Each row comes from the steps of one path. Every step used is in the known rows, and no mark comes twice. Write the path behind each row, first mark first.
Known rows
C -> E -> W -> T: [ -2  20  -5   8 -15   2 -32   3   4 -14   9  -4   3   8   0 -21   3 -14
  15  13 -11   8   9   3   9  16  48]
R -> C -> E -> L -> G: [ 13  36 -21 -15   4 -14   5   0  33 -19  28  -8   7  -3 -18  -8  10   6
  31  21  -9  -2  13   7 -18  11  24]
W -> G -> L: [-14 -23 -15 -21  22 -20  -5  -8  -5   6 -11 -17  18 -10  18   8  -5  15
  27  10 -25  -8  14 -20 -34   7  -4]
Z -> C -> T: [ -4   9 -21  -9  -6   4   5  -2   9   7   4  27  -3  -1  -1  -1   8 -12
  27  -5 -19  18  12   6  14   9   7]
G -> L -> E -> W -> T -> C: [ -5  14 -17 -23   0  14 -10   2  -2 -31   6 -13  33   4  14   0  -2  -6
  32  23 -22  -6  16  17  -8  19   9]
L -> R -> C -> Z: [ 32  19 -12 -10  38  -6  10 -26  21  -1   9  -9 -20  -4 -32  -5  -9  -4
   8  19 -20  10  -3   5   9   0  21]
W -> T: [ 18  -3 -10  13   2 -12 -23 -10 -12  10 -17  -2   9   5  16  -8  11   6
  15   0  -9  18  -8   6   5  11 -13]
L -> G: [  4  -8 -10  -1   8  -5   3 -10  12  10 -12  -6   7 -10  -4  24 -11  -3
  10   3  -4 -12   9   5 -12  -6   7]
E -> L -> G -> C -> Z: [ 11  12 -31  -7   3  -1   9 -10  32 -22   0  -4  38  -6 -12  12  -4  -2
  16   0  -9 -21  25  -4 -28  11  22]
E -> C: [-10  16   5 -11  -9   3  -8  -3  17  -6  15   4   9  -9  -5 -15   5  -2
  20  10   0  16  11   3  -1  -3  13]
R -> C: [ 11  21  -1  -5  17  -7   4   2  12   1   7   3 -13  -9 -12 -14  11  15
  17  13  -9  12  -2   9  -4   1 -14]
L -> G -> C -> E -> W: [  1  14 -19  -9  -6   7   5   7  27   1  -6 -10  17 -13 -20  16  -7 -11
  16   2 -11  -5  32  10 -12   1  34]
R -> C -> E -> W: [  1  39  -1  -6   3   1  -9   8  21 -16  22   0 -15  -5 -21 -26   9   1
  22  23 -13   9   9   8   1   8  31]
W -> E: [ -8 -23  -3   8  -2 -15  -5  -2  -7 -25  -1  -8  -7  14  -4 -12  -6 -15
   4  15   4  -2  21   1   1  10  14]
E -> L -> G -> C: [  8  15 -31  -3  -6   4  14   1  27 -19 -10 -10  36  -7   1  15  -6   1
  21   2  -3 -21  25   4 -29  12   9]
W -> T -> C: [ 24  -5  -5  -4  15  -5 -22 -17 -10  10   0   4   8 -11  18  -6  33  -7
  21   3  -5  19   2  11   4   4 -30]
R -> L -> G -> C -> E -> W -> T: [ 15  14 -23 -13   9   5 -11  10  24  -7 -10 -29  16 -23  19  13  -2  -5
  25  -1 -29  -6  25  23 -16  17  17]
L -> E: [-14   9   1 -12  -5  11   6   7   1 -23   9 -13  18  14  -8  -1 -10  -7
   8   9  -2  -2  13   5  16  10  17]
T -> C -> E -> W -> G -> L: [-10   4  -3 -36  14   6 -15  -5  10 -15  34  -2   8 -19   5  -5  22 -21
  28  18 -15  -5  30  -4 -17   2  21]
Z -> C -> E -> W: [-13  14 -17  -2 -14  17  -6  13  12  -7  12  11 -14   2  -9  -9   8 -13
  17  -4 -17   5  31   2  16  10  58]
E -> W: [-18  15   7  15  -6  23 -17   7   3 -17 -14   5  -9  -4   6 -16 -12 -10
   4  13  -8 -10   8   0   4   6  26]
W -> G -> L -> R -> C -> Z: [  7 -11 -22 -28  48 -25   1 -26   8   4  -1 -21   6 -12  -4   4 -11  12
  31  21 -38   0  13 -19 -29   8  12]
Z -> C -> E -> W -> G: [-22   2 -15  -6  -3   9 -12   9   9  -1   6   6 -13  -5  -4 -10   8 -10
  26  -1 -24   5  39 -12  10  12  58]
E -> W -> T: [ -3  13   0  26  -4  12 -36  -2  -7  -9 -29   3  -1  -1  18 -22  -4  -5
  15  13 -15   5   1   5   9  15  16]
L -> G -> C -> E -> W -> T: [ 11  12 -22  -2  -4   0  -7   2  20   7 -16 -11  22 -11 -12  12  -2  -8
  25   2 -15   3  29  13 -10   8  28]

Write each row's path
[-13   4   8 -27  15   9 -20  -5   9 -11  31   2  -3 -21   1 -12  25 -26
  21  16  -8  -1  30  -8  -4  -1  23] => T -> C -> E -> W -> G
[ -2  14 -31 -10 -17   5   6   8  19 -16  25   5   5   9  -4  -2  14  -7
  21  -8  -9  -2  30  -2   3  17  49] => Z -> C -> E -> L
[-20   3 -26 -16  -4   6  -9  10  10  -5   7   2  -2  -3   2  -4   4  -5
  31   2 -31   0  39  -9  -4  15  56] => Z -> C -> E -> W -> G -> L
[  3 -13 -29   3   2 -16   1 -12  20 -43   0  -9  23   9 -16  -3  -9 -18
  16  14  -3 -19  41  -4 -22  19  34] => W -> E -> L -> G -> C -> Z
[-28  -8 -11 -35  14 -12  -5  -4   4 -12   3 -24  34  -5  10   0  -8   9
  42  21 -25  -1  29 -16 -24  13  14] => W -> G -> L -> E -> C
[ 25  33 -16 -12  23  -3  16 -21  18   1   3  -5 -15  -4 -15  -5 -12 -10
  26  29 -18  20  -9  16  11   7   0] => L -> R -> C -> T
[-13  22   1  -1 -16   9 -17   9  12 -21  19  -2  -3   5 -10 -16  -3 -19
   6  12  -5  -4  13  -2   6   9  56] => C -> E -> W
[ 14   3 -20 -21  18   4  12   9  24   0  -9 -27  13 -29  16  28  -4   2
  14  -8 -22 -12  21  21 -22   6  -8] => R -> L -> G -> C
[ 17   4 -30 -20   8  -2  19 -11   5  -6  -1 -24  11   5   5  22 -22   1
  11  14 -17  -8  -2  12 -17   7   9] => G -> L -> R
[-15  19 -13 -10  23   2 -13 -11  10 -12 -19  -7  -2 -15  12 -15 -22  -3
  43  39 -39  -2  12  -7 -17  17  20] => E -> W -> G -> L -> R -> C -> T
[ -8  28   1 -10  15  -7 -15   4  18 -10  15  -5 -14 -11 -15 -28   9   4
  31  26 -20   9  18  -6  -6  10  30] => R -> C -> E -> W -> G
[  7  26 -15  -3 -17   8  -9  16  12  -5  -2  -5  19  -1 -14 -13  10  -7
  16  -2 -13  16  26   9   2  14  28] => G -> C -> E -> W -> T
[ -2   4 -21 -12 -11   2   5   9  11   4  21   8  -8   5 -12   1  15  -7
  14 -12 -12  11  26   1  14   7  41] => Z -> C -> E
[-28   0 -14 -40  12 -15  -6  -9   8 -14   8 -14  39  -4  10  -4 -10   2
  51  27 -29   6  24 -15 -23  16  10] => W -> G -> L -> E -> C -> T
[  0  22 -19 -11 -20  -6  -2   4  19 -33  35  -9  22  14  -3  -8   5  -9
  11   8   3 -10  12  -6 -10  17  44] => C -> E -> L
[-24 -11 -12 -38  24 -17 -11 -13  10 -16  13 -18  35  -3  -3  -4  -7   6
  37  18 -30  -1  30 -23 -24  11  27] => W -> G -> L -> E -> C -> Z
[ 15  -4 -20 -12  16  -6   9 -10  25  11  -7   0  21 -15 -32  22  -3  -4
   7  -9 -14  -4  25   2 -16  -6  14] => L -> G -> C -> Z
[-27  21   7   0  -9  29  -8  13   3 -36  -2  -9  10  10  -5 -14 -20 -14
  11  21  -8  -9  19   5  20  15  38] => L -> E -> W
[ 24  30 -26  -4  20  -2  10 -22  27 -32  13 -10   5   3 -12 -10  -9  -3
  16  22 -13 -10   4  -1  -9  16  26] => E -> L -> R -> C -> Z
[ 26  29 -35 -16  12  -6  -1  -9  12 -12   1 -24   5   4   0   0 -12   4
  33  31 -31   7   0  20 -13  18  25] => G -> L -> R -> C -> E -> W -> T
[-11   5 -31 -16   3   8  -1   2  12  -4   3  -8  -9  -2  -1   2  -5 -11
  32   7 -33   0  37  -6   3  16  65] => Z -> C -> E -> W -> G -> L -> R
[ 16  31 -30 -23  10   0  11  -4  18 -17  11 -22   1   2  -8   4 -17   1
  25  30 -26  -3   4  17 -15  13  32] => G -> L -> R -> C -> E -> W
[ -9 -12   0  -4   2 -19 -18 -16  14 -34  23   4   2   7 -25 -28   0 -21
  14  19  -2   8  31  -6   1   6  40] => W -> E -> C -> Z
[  7   7   1 -33   7   3  -3  -6  11  -7  48   4   2 -11  -9   0  33 -23
  10   4   4   5  18   6   0  -6   7] => T -> C -> E
[ -7   7 -20 -29  -6   3  14   8   1 -26  12 -20  35  14   1  13 -14   5
  17  13 -14 -10   9  11 -13  13   9] => G -> L -> E
[ 24  23 -34 -30  13 -11  19  -8  17  -9  18 -25   5   4 -11  12 -11   6
  23  24 -23   2   0  17 -18  10  19] => G -> L -> R -> C -> E
[ 24   9 -16 -11   3  -8 -25 -15   2 -11  23  -2  22  -1  15 -12  36 -13
  29   8  -4  13  10   7  -2  15  -3] => W -> T -> C -> E -> L
[-21  23   6 -21 -11  13   1   6  15 -29  20 -11  24   6 -13 -13  -5  -9
  24  17   0  10  22   7  15   7  27] => L -> E -> C
[-14  27 -20 -41 -14   1   7   1  17 -32  26  -8  45  10  -2   0 -12  -4
  39  25 -19   7  12  15 -12  15  14] => G -> L -> E -> C -> T
